Every row comes from one small tree of marks. The marks that hang from a mark follow it in brackets, in alphabetical order. Every link used is in the known rows. Which tree was each row made from?
Known rows
Y{H M R{T}}: [-0.46  1.88  2.91  1.72  3.43  1.35 -3.32  1.07  0.14 -1.03  0.96  0.00
 -3.91 -4.92  4.35  3.96  2.83  0.01 -1.73  0.51]
R{T}: [-0.06 -0.55  2.26  0.25  4.36 -1.63 -0.69  0.94 -0.34  0.74 -0.35 -0.16
 -4.00 -2.30  0.49  1.68  1.42 -0.68  0.85  1.38]
Q{M R Y}: [ 0.27 -2.89  2.11  3.07  5.11  6.58 -1.29 -1.13 -4.02 -1.24 -5.83  1.63
  1.60 -4.64  4.12  1.64  2.71  0.83 -3.16  2.69]
M{X Y}: [ 2.14  2.37 -1.46  2.08  3.64  0.46 -0.96 -4.00 -1.32 -1.03 -2.28 -1.07
 -1.95 -0.35  1.50  0.00  1.33  3.08  1.02  3.63]
Q{R T Y{M{X}}}: [ 1.97  1.30  3.02  4.84  5.94  6.12 -4.42 -4.16 -2.75 -0.07 -5.13  2.17
  0.80 -6.47  5.09  2.16  4.02  3.89 -2.55  5.44]
M{Y{R}}: [ 2.33  3.51  0.24  1.56  3.23  2.15 -2.83 -2.86 -2.44 -0.82 -1.44 -0.48
 -2.61 -0.42  2.67  1.74  2.58  1.87 -1.07  3.14]
Q{Y}: [ 0.49 -0.03  1.78  0.97  3.56  2.42  1.37  0.33 -2.63 -0.16 -3.73  0.73
 -1.93 -1.37  1.59  2.34  1.42 -1.78 -1.84  3.26]
Y{H M{X} R{T}}: [ 1.10  3.06  1.40  3.76  2.73  1.08 -3.26 -0.76  0.78 -1.78  0.26 -0.37
 -3.62 -5.44  5.36  2.79  2.66  2.07 -1.10  1.00]
Q{R}: [ 2.03 -1.45  1.22  2.64  4.27  3.03 -1.28  0.14 -1.63  0.49 -3.60  1.72
 -0.84 -2.27  0.77 -0.37  1.98  2.08 -1.76  3.15]
Q{M R}: [ 1.23 -4.00  1.09  2.86  4.37  4.45 -1.90 -1.38 -2.28 -1.06 -3.78  1.69
  1.55 -3.53  2.46 -0.85  2.01  2.53 -2.86  1.98]
M{X}: [ 2.92  0.04 -0.80  2.77  2.22  0.22  0.99 -1.76 -0.40 -0.61 -1.98  0.39
 -1.79 -0.68  0.77 -1.30  0.40  2.10 -0.81  3.19]
Q{M Y}: [-0.40 -2.74  1.71  1.10  3.70  3.87  0.82 -1.19 -3.29 -1.67 -3.87  0.72
  0.46 -2.64  2.97  1.75  1.25 -1.33 -3.20  1.99]
Q{R{T}}: [ 0.66 -0.83  2.68  2.11  5.68  1.04 -2.69  0.97 -1.10  1.10 -2.35  0.89
 -2.89 -4.29  1.61  1.59  2.97  1.55  0.84  2.09]
Y{H R{T}}: [-1.92  1.18  2.45  0.40  3.96 -0.56 -2.37  3.80  0.56 -0.19  0.28 -0.49
 -5.38 -3.40  2.79  3.58  2.07 -0.65  0.25  0.67]
M{X Y{H R{T}}}: [-1.11  4.68  0.18  1.64  4.84 -0.51 -4.24 -0.15  0.21 -1.32 -0.53 -2.41
 -5.38 -3.48  4.51  3.71  2.85  2.47  3.01  1.92]
Y{M}: [ 2.89 -0.42  1.19  2.00  2.27  2.23 -0.12 -2.59 -1.27 -0.83 -1.03  1.25
 -0.59 -1.88  1.27  0.17  1.37  0.59 -3.70  2.34]
T{H R}: [-0.27  1.77  1.77  4.73  3.67 -2.87 -0.29  3.42 -1.42  2.63 -1.64  2.07
 -2.17 -0.21  1.62  0.28  3.81 -2.32 -2.41  2.37]
Q{M R T}: [-0.70 -4.37  2.68  1.39  6.78  3.77 -4.73 -1.26 -1.95  0.29 -3.27  2.14
  1.31 -4.73  2.48 -0.22  2.56  3.15 -2.22  3.16]
Y{H M{X}}: [ 0.82  0.42 -0.22  2.45  2.38  1.76 -0.04 -0.93  1.13 -1.69 -1.24  0.14
 -1.13 -2.93  2.45  0.21  0.76  1.71 -2.13  2.14]
M{Y}: [ 0.65  1.32  0.01 -0.11  4.44  0.57 -1.02 -2.05 -1.74 -0.26 -1.94 -0.65
 -2.17  0.14  0.47  1.10  1.40  0.95  0.38  3.18]
M{X Y{R}}: [ 3.81  4.58 -1.21  3.68  2.48  1.91 -2.65 -4.71 -2.04 -1.62 -1.95 -0.75
 -2.39 -0.87  3.75  0.72  2.44  3.90 -0.32  3.65]
Y{M{X} R{T{H}}}: [ 2.33  4.15  2.79  5.51  3.54 -1.46 -2.72 -2.09 -0.62 -0.51 -1.18  1.15
 -3.53 -4.28  6.03  1.48  4.48  0.70 -1.70  1.93]

Which tree is each row?
[-0.78 -0.83  3.66  1.41  4.91  4.46 -3.86 -1.67 -3.85 -0.92 -2.88  1.52
 -0.15 -4.42  5.26  3.11  3.02  0.26 -3.72  3.33]	Q{M T Y{R}}
[-5.63 -2.19  1.61 -2.65  7.62  0.93 -4.78  0.00 -0.31 -0.79 -1.24 -0.88
 -0.98 -2.89  2.22  2.28  1.53  0.92  0.50  2.58]	Q{M{Y{H}} T}
[-1.24  1.90 -1.42  0.36  4.39 -0.02 -1.05 -0.42  0.57 -1.29 -2.07 -1.80
 -2.94 -0.98  1.69  1.11  0.90  2.10  1.75  3.10]	M{X Y{H}}
[ 2.83 -2.93 -0.53  4.91  3.62  4.28 -1.69 -3.31 -1.73 -1.85 -4.21  1.26
  1.79 -3.93  3.52 -1.96  1.87  4.56 -2.22  2.50]	Q{M{X} R}
[-0.93  3.41  5.63  2.81  5.84  2.01 -3.65 -0.63 -2.96  0.60 -3.50  2.80
 -1.90 -4.03  5.96  3.76  5.13 -1.99 -4.53  4.45]	Q{T{H} Y{M R}}
[ 0.09  5.93  1.57  3.43  5.40 -3.11 -3.61 -1.64 -1.22 -0.09 -1.98 -0.85
 -5.32 -2.33  5.18  2.42  4.64  1.00  2.21  2.78]	M{X Y{R{T{H}}}}
[ 2.26  5.04  0.31  3.29  3.86 -0.14 -4.13 -3.79 -1.55 -1.01 -0.78 -1.73
 -4.44 -2.95  4.44  2.62  3.34  3.40  2.16  2.52]	M{X Y{R{T}}}
[ 2.48  2.49 -0.13  4.19  1.30  3.04 -1.65 -1.57  0.41 -2.46 -0.84  0.38
 -1.49 -3.41  4.66  0.91  1.71  2.77 -3.59  2.19]	Y{H M{X} R}
[-0.16  1.35  0.72  2.76  3.03  3.75  0.45 -0.74 -0.59 -2.08 -3.39  0.11
 -1.10 -3.91  4.29  2.76  1.50  0.07 -2.56  2.92]	Q{Y{H M{X}}}
[-2.65  3.63  1.80 -0.42  5.39 -0.35 -4.39  1.63 -0.31 -0.46 -0.05 -2.09
 -5.59 -3.06  3.53  4.92  2.93  0.33  2.16  1.25]	M{Y{H R{T}}}
[-1.39  3.03  0.38  0.01  3.92  1.71 -2.80  0.77 -0.70 -1.26 -1.15 -1.01
 -3.54 -0.98  2.89  2.87  2.17  0.88 -0.42  2.42]	M{Y{H R}}
[-2.04  3.20  5.16  5.09  6.40  0.23 -3.46  1.15 -3.23  2.76 -2.76  2.95
 -0.78 -4.01  4.80  3.82  5.92 -2.76 -3.95  4.14]	Q{T{H R} Y{M}}
[-0.03 -0.81  0.61  2.81  7.40  3.86 -6.51 -5.29 -2.24 -0.81 -4.07  0.41
  1.37 -4.67  4.09  0.03  3.40  6.24  0.48  4.37]	Q{M{X Y} R T}
[-0.70  2.47  3.73  2.10  4.72 -2.99 -1.90  2.49 -0.88  0.97 -1.03  1.08
 -5.37 -2.22  3.44  2.20  3.90 -2.25 -0.39  1.53]	Y{R{T{H}}}
[ 0.30  4.19 -1.21  2.09  3.20  1.35 -2.69 -1.09 -0.25 -1.93 -1.71 -1.49
 -3.26 -1.42  3.91  1.86  1.95  2.96  0.38  2.99]	M{X Y{H R}}
[ 0.96  1.31  1.51  2.12  2.01  3.30 -1.78  0.32 -0.21 -1.55 -0.33  0.89
 -1.81 -3.03  3.69  1.98  2.07  0.59 -4.35  1.47]	Y{H M R}
[ 5.90  2.77 -0.01  5.71  0.40  3.56 -1.58 -5.06 -1.44 -2.05 -1.04  1.15
 -0.63 -2.87  4.50 -0.18  2.23  3.67 -4.37  2.85]	Y{M{X} R}
[ 4.61  3.42  1.44  5.34  1.99  1.49 -3.12 -4.25 -1.09 -1.45 -0.05  0.28
 -2.72 -4.89  5.17  1.74  3.15  3.10 -1.70  1.69]	Y{M{X} R{T}}
[-5.10 -0.80  3.52 -2.06  6.69  1.19 -1.55  3.99 -0.51  0.88 -2.88  0.55
 -3.11 -3.04  1.62  4.06  1.61 -2.10 -0.37  3.92]	Q{T Y{H}}
[-3.30  0.27  5.27  1.67  8.76  1.35 -3.11  2.68 -2.62  2.59 -6.38  3.03
 -1.98 -3.94  3.33  2.71  4.75 -1.44 -1.23  5.29]	Q{R T{H} Y}
[-0.23 -0.06  3.35  2.45  4.04  3.30 -2.32 -1.02 -3.76 -1.61 -2.34  0.08
 -1.94 -5.15  5.94  4.39  3.28 -0.98 -2.00  0.93]	Q{M Y{R{T}}}
[ 1.21 -0.60  1.95  2.70  2.64  5.29 -1.03 -1.79 -4.23 -2.31 -3.37  0.92
  0.18 -3.23  5.27  2.45  2.30 -0.41 -4.51  2.13]	Q{M Y{R}}
[-1.41  4.82  3.23  1.38  6.18 -2.94 -3.84  0.28 -1.77  0.61 -1.40 -0.46
 -5.59 -1.92  4.29  3.60  4.93 -1.22  1.34  2.17]	M{Y{R{T{H}}}}
[ 1.14 -1.63  0.07  3.15  3.04  3.54  0.86 -3.14 -2.91 -2.41 -4.38  0.34
  0.69 -3.10  4.10  0.66  1.07  0.80 -2.42  2.60]	Q{M{X} Y}
[-2.84  1.35  3.16  0.76  7.38 -0.13 -5.93 -1.95 -2.41 -0.16 -2.17  1.00
 -1.22 -2.18  4.97  1.55  4.50  0.21 -1.58  3.35]	Q{M{Y{R}} T{H}}
[-2.04  0.39  0.34  0.26  4.18  3.12 -3.39 -0.79 -1.46 -2.75 -1.23 -1.04
 -1.06 -2.38  4.37  2.25  2.12  1.23 -1.75  1.39]	Q{M{Y{H R}}}
[-2.35  0.73  4.33  2.11  6.61  4.40 -3.15  2.03 -1.39 -0.24 -3.78  0.49
 -2.22 -7.58  5.03  5.62  4.02 -0.39 -0.75  1.82]	Q{R{T} Y{H M}}
